What can hang from each mark:
z159: z511 z637 z716 z965
z511: z9 z407 z716 z965
z789: z511 z637
z637: z159 z407 z511 z789 z965
z716: z159 z407
z407: z159 z637 z716 z965
z965: z637 z789

Every row comes from one small tree of marks. Brackets hold a mark, then the marks that hang from it, in the order of their numbers. Every link used is in the known rows. Which tree was each row made from?
In the rows, 128 means zero.
Known rows:
[z716 [z159 [z511 z9] [z637 z407 z789 z965]]]: [131 171 138 114  93 121 146 157 113 159 151 113 132 121 105 118 136 148
 122 129  95 123 102 107 159 128 106 129 145 122 122 141 170 129 114 133]
[z637 [z159 [z716 z407]] z511 z789 z965]: [146 142 109 115  59 116 165 155 133 134 137 139 166 137 159 135 145 200
 131 133 133 141 123  97 150 102 102 120 115 106 145 129 148 172 127 158]
[z965 [z637 [z407 z159 z716] z511] z789]: [123 150 143 120  89 140 136  81 126 153 156 140 121 166 174 119  89 152
 129 153 115 154 148 123 126 113  90 130 143 115 121 188 134 133 173 172]
[z511 z9 z407]: [119 122 128 109 119 141 148 131 145 140 189 113  70 103 140 103 110 131
 115  99 106 136 133 150 165 119 101 137 143 123 116 152 128 131  83 116]
[z965 [z637 z511]]: [101 130 139 143  99 133 151  91 144 146 147 136 138 147 169 112  67 133
 131 161  96 174 140 109 133 115 111 106 144 113 116 155 119 158 149 165]
[z716 [z159 z511 z965]]: [107 148 147 135  98 123 133 139 141 154 136  90 140 152 101 142 100 134
 109 128  99 126 147 142 154 120 138 102 141 138 110 139 150 107 131 115]
[z407 [z716 [z159 [z637 z511]]]]: [123 118 144 124 106 135 111 110 111 138 127 119 136 108 124 103  79 138
 110 155 128 164 112 128 142 116 122 127 129  96  73 190 148 115 137 132]
[z637 [z407 z716 z965] [z789 z511]]: [142 117 102 106  69 135 183 118 115 156 167 111 162 141 155  94 114 166
 111 130 154 105 106 125 143 114 100 118 147  97  75 147 150  92 145 156]
[z716 [z407 [z159 [z637 z789 z965]]]]: [140 106  98 111 122 109 135 107 138 150 138 118 152 162 152 112 122 125
 127 117 116 156 119 124 152 109 104 121 114 126 119 138 148 132 145 129]
[z637 z159 z407 z789 z965]: [154 141 109 111  66 111 187 145 115 140 180 113 159 163 167 102 157 193
 148  79 117 142 118 131 150 115  91 131 153 108 122 146 135 155 139 155]
[z789 [z511 z716] [z637 z159 z965]]: [108 120  96 130  98 132 197 107 122 148 137 114 131 134 139 103 104 170
 103 119 114 121 126 170 153 137 113 144 140 102 121 149 155 149 157 147]
[z407 [z159 [z511 z716] [z637 z789]] z965]: [131 153 141 108 116 135 130 144 143 191 102 113 132 179 147 113 111 127
 104 114 115 123 104 131 119 136 113 132 136 147 110 150 144 120 145 138]
[z637 z159 [z407 z965] [z511 z9]]: [137 147 179  98  64 124 160 166 127 158 181 113 124 132 159 105  91 188
 129 125 125 154 130 131 144 108  99 129 145 120 125 160 140 149 119 151]
[z407 [z637 z159] z716 [z965 [z789 [z511 z9]]]]: [117 146 163  93  85 164 173  92 142 159 113  92  96 118 151 124  55 158
  93 121 132 108 133 185 116 139 114 156 141  86 103 181 144 126 152 178]
[z407 z159 z716]: [119 104 121  96 119 134 107  85 130 146 106 122 129 154 160  97  81 148
 110 103 143 171 137 155 135 128 117 125 132 120  88 194 129 116 149 133]
[z716 [z407 z159 z637 [z965 z789]]]: [137 130 142 111 121 132 145  86 152 186 128  96 136 180 148 123  83 130
 117 110 113 138 144 166 128 112 117 124 121 123 124 155 141 120 164 155]
[z716 z159]: [116 121 133 135 118 121 131 125 134 162 146  94 139 137 118 111  81 147
 130 110 103 168 135 144 148 117 131 111 144 121  97 166 130 116 138 124]
[z511 z9 z407 z716 [z965 [z637 z789]]]: [121 135 123 120 118 160 156 127 142 151 174 126   4  84 149 125 162 108
 146  89  84  77 102 139 159 141  95 170 131 127 170 115 123 146  87 138]
[z716 [z407 z159 z965]]: [136 108 129 108 124 119 128 117 153 172 133  93 148 176 146 116  85 126
 123 109 130 145 139 144 141 108 123 109 113 141  91 138 135 126 147 133]
[z159 z511 [z637 z407] z716 [z965 z789]]: [139 175 120 124  96 134 155 133  81 148 156  95 132 130 120 151 160 141
  60 170 101  89 119  99 142 103 120 128 143 134 129 176 167 102 121 121]
[z159 [z637 [z511 z716 z965] z789]]: [128 119 125 141  99 130 161 133 120 147 141 152 115 119 164 114 136 137
 115 150 102 144  80 121 133 115  99 131 138 116 136 154 133 122 126 129]
[z511 z407 z716 [z965 z637]]: [128 125 122 151 115 159 153 114 131 158 168 117  39 114 151 115 147 100
 141 104  89  93 115 140 148 130 112 147 130 118 136 147 117 149 105 136]
[z511 z9 [z407 z159 z637 [z965 z789]]]: [129 153 158  90 127 157 150 117 152 193 144 110  58 135 143 115  99 130
 105  96  97 122 148 175 131 126  99 158 141 126 149 161 146 124 108 144]
[z159 z511 [z716 z407]]: [123 146 111 127  98 122 135 124 127 143 145  95 147 132 138 131 115 162
  89 133 130 112 125  93 159 119 132 102 119 123 107 152 152 129 112 131]
[z716 [z159 [z965 [z789 [z511 z9]]]]]: [105 123 126 120 106 126 150 131 141 152 147  94 105 122  91 154  94 131
 109 133  98 124 156 171 152 116 126 122 142 135 130 139 143  98 138 116]
[z159 z511 [z716 z407] [z965 z789]]: [120 159 118 128  98 130 144 126 128 130 147  89 133 151 115 181 139 142
  76 151 116  81 149 122 152 106 132 109 119 145 126 135 153 110 123 121]
[z965 z637]: [102 123 123 138 119 134 152  79 141 146 145 109 125 149 167 107  73 119
 131 127  91 162 139 121 135 121 116 118 149 118  99 155 114 153 151 160]
[z511 [z407 z637] z716 z965]: [135 128 130 146 107 163 165 102 119 172 161 117  51 104 149 104 158 124
 125  91  95  95 108 170 143 128 116 149 135  96 158 170 132 126 102 133]
[z965 z637 z789]: [103 139 130 140 122 142 161  83 149 143 152 110 103 163 164 135  74 125
 125 129  82 146 146 145 122 125 109 125 154 129 104 162 105 141 163 163]

Which tree is each row?
[132 113 123 106 114 112 124 119 135 145 134 131 134 137 144 118 111 125
 123 143 117 164 127 124 154 107 104 124 112 128 132 146 154 146 129 127] : [z716 [z407 [z159 [z637 [z511 z9] z965]]]]
[111 140 161 114  89 143 137 111 151 132 164 122  78 112 174 106  75 141
 135 130 112 152 140 115 153 123  99 146 127 101 123 154 132 172 123 164] : [z965 [z637 z159 [z511 z9 [z407 z716]]]]
[125 132 139 118  92 134 145  79 115 137 172  87 120 139 176  90  85 151
 141 104 117 154 129 114 147 120 107 141 140  95  96 178 127 156 158 173] : [z965 [z637 z159 [z407 z716]]]
[139 131 102 128  91 114 164 137 104 169 154 111 158 121 113 100 130 144
 126 140 102 139 107 113 156 112 110 122 143 102 110 154 165 117 139 133] : [z716 [z159 [z637 z407 [z789 z511] z965]]]
[133 166 174 101  73 124 159 164 132 158 178  79 116 151 153 110  98 179
 120  91 121 124 125 133 150 127 109 130 151 134 107 155 144 142 117 147] : [z637 [z159 [z511 z9]] [z407 z965]]
[129 139 119 124  86 125 145  89 128 171 164 142 139 164 177 101 120 152
 150 126 109 156 122 103 140 118  88 132 138 109 160 150 131 138 171 174] : [z965 [z637 [z407 z159] [z511 z716] z789]]
[101 144 144 148 100 139 159  95 152 144 154 138 115 162 168 140  70 137
 126 163  88 157 147 133 120 117 101 113 152 125 117 160 112 146 165 168] : [z965 [z637 z511] z789]
[130 129 139 129 102 141 168 103 139 161 174  90 102 135 158  99 113 137
 111  93 103 140 146 159 156 111 114 137 140  95 136 168 141 128 118 138] : [z511 [z407 [z637 [z159 z965]]]]
[101 118  95 136  97 128 180  85 154 150 147 115 133 146 175 110  82 130
 127 131 101 141 130 111 143 125 103 115 150 112 117 126 125 134 160 164] : [z965 [z637 [z789 z511]]]
[135 124 124 114 112 126 140 134 100 144 132 126 101  66 143 128 130 142
  93 176 109 131  95  79 154  98 116 134 108 122 143 153 162 140  88 122] : [z159 [z637 [z511 z9 z965]] [z716 z407]]
[132 132 123 116 112 130 142 136 103 142 138 128  91  73 143 141 131 144
  92 179 105 124 101  93 147  98 111 135 110 128 146 158 158 135  95 123] : [z159 [z637 [z511 z9 [z965 z789]]] [z716 z407]]
[120 117 133  96 117 152 131 115 134 124 177 116  63  91 138 100 108 131
 109 107 125 124 128 150 163 126 101 146 133 107  94 165 133 125  85 120] : [z511 z9 [z407 z716]]
[130 154 136  94 124 158 155 124 129 182 126 122  11  91 158 132 146 152
 102  88  88  99 138 159 140 130 100 165 135 136 199 168 154 123  78 127] : [z511 z9 [z407 [z159 z716] z637] [z965 z789]]
[103 132 113 110 105 151 157  87 161 150 152 120  59 124 160 127  79 121
 111 135 110 111 155 145 145 133  93 144 139 117 125 159 140 129 144 152] : [z965 z637 [z789 [z511 z9 [z407 z159 z716]]]]
[130 149 120 138 103 142 153 142 130 143 174 114 105 141 125 132 173  98
  88 134  99  82  99 124 158 120 106 141 133 119 130 127 153 103 114 112] : [z159 [z511 z407 z716] [z637 z789] z965]
[119 124 138 116 117 146 161 153 138 142 166 120  29  88 150 118 135 129
 120  96  95 107 123 150 161 122 105 138 142 141 135 136 132 134  57 106] : [z511 z9 z407 z965]
[118 165 172 109  92 138 157 170 170 144 170  88  73 148 153 128  92 164
 112  87 112 114 136 154 148 137 107 135 143 140 106 153 136 143 103 130] : [z637 [z159 [z511 z9 [z407 [z965 z789]]]]]
[113 121 123 137 117 137 123  95 124 160 148  94 113 130  99 133 109 108
 135 120  95 128 135 157 147 125 134 138 134 114 130 150 122 124 159 138] : [z511 [z716 [z159 [z965 z637]]]]
[114 161 141 153  93 156 152 131 144 153 158 119  61 134 152 127 141 113
 122 113  98  80 116 126 151 141 117 126 136 126 126 145 134 145 102 134] : [z159 [z511 z407 z716 [z965 z637]]]
[108 152 148 105 122 128 134 145 141 159 102 125  71 142 160 130 111 137
  98 114  95 137 120 142 130 138 106 133 140 167 146 165 150 122 113 112] : [z407 [z159 [z511 z9 [z965 z789]] z637]]
[125 144 162  91 118 136 143 105 103 163 138 135 138 151 153  92  88 177
  99 137 121 154 126 139 138 114  97 143 137 125 114 158 169 122 135 151] : [z789 [z637 [z407 z159 z716 z965] [z511 z9]]]
[116 133 140 109 117 149 162  99 138 157 176 111  71  98 147  94 106 134
 111  99  96 138 133 159 157 124 104 148 146  98 148 163 140 129  92 138] : [z511 z9 [z407 z637]]
[114 161 148 141 102 134 130 130 146 161 157  89 111 148 106 135 108 109
 120 133  90 111 152 123 165 119 129 113 133 128 116 129 153 126 123 127] : [z716 [z159 [z511 z407] [z965 z637]]]
[119 150 174 116  91 161 141 110 149 143 121 113 110 156 160 137  57 143
 118 151 128 129 137 144 108 125 112 134 132 114  63 167 118 153 159 179] : [z407 z716 [z965 [z637 z159 z511] z789]]
[117 110 111 124  72 147 179  93 138 149 158 100 111 110 152  96  96 139
  93 128 138 111 144 156 160 116 115 131 134  75 118 169 159 112 129 138] : [z789 [z511 [z407 [z637 [z159 z965]] z716]]]
[ 99 134 129 124 109 130 151 112 145 154 144  92  95 122 103 154  82 117
 119 141  86 120 160 153 149 117 125 128 140 132 135 129 144 115 150 135] : [z716 [z159 [z965 z637 [z789 [z511 z9]]]]]
[ 97  99  94 116  90 134 166 111 136 147 156 116  95  91 132 116  90 138
 110 127 127 121 125 165 153 135 115 132 147 107 132 154 129 119 135 130] : [z789 [z511 z9 z716]]
[114 164 166  78 109 154 113 130 153 157  90 118  94 167 137 143  79 143
  93 116 138 108 140 166 115 147 114 135 137 152  82 170 139 116 133 142] : [z407 [z159 [z511 z9]] z716 [z965 z789]]
[124 166 150 137 101 137 140 148 158 179 152  94 121 156 122 117  97 132
 125 115  98 112 128 113 155 130 122 114 136 129  95 131 150 124 121 141] : [z716 [z159 [z511 [z407 [z965 [z637 z789]]]]]]
[116 112 121 127 103 145 197 120 135 143 148 102  75 113 173  88 102 174
  91 105 122 104 122 153 168 128 104 146 126 110 103 149 175 120 111 124] : [z789 [z511 [z407 z716] z965] [z637 z159]]
[101 136 149 114 139 141 178 131 132 132 137 124  45 117 151 147 108 157
 106 103  76 121 124 178 136 135 102 145 154 161 140 136 132 124 101 125] : [z511 z9 [z965 [z789 z637]]]
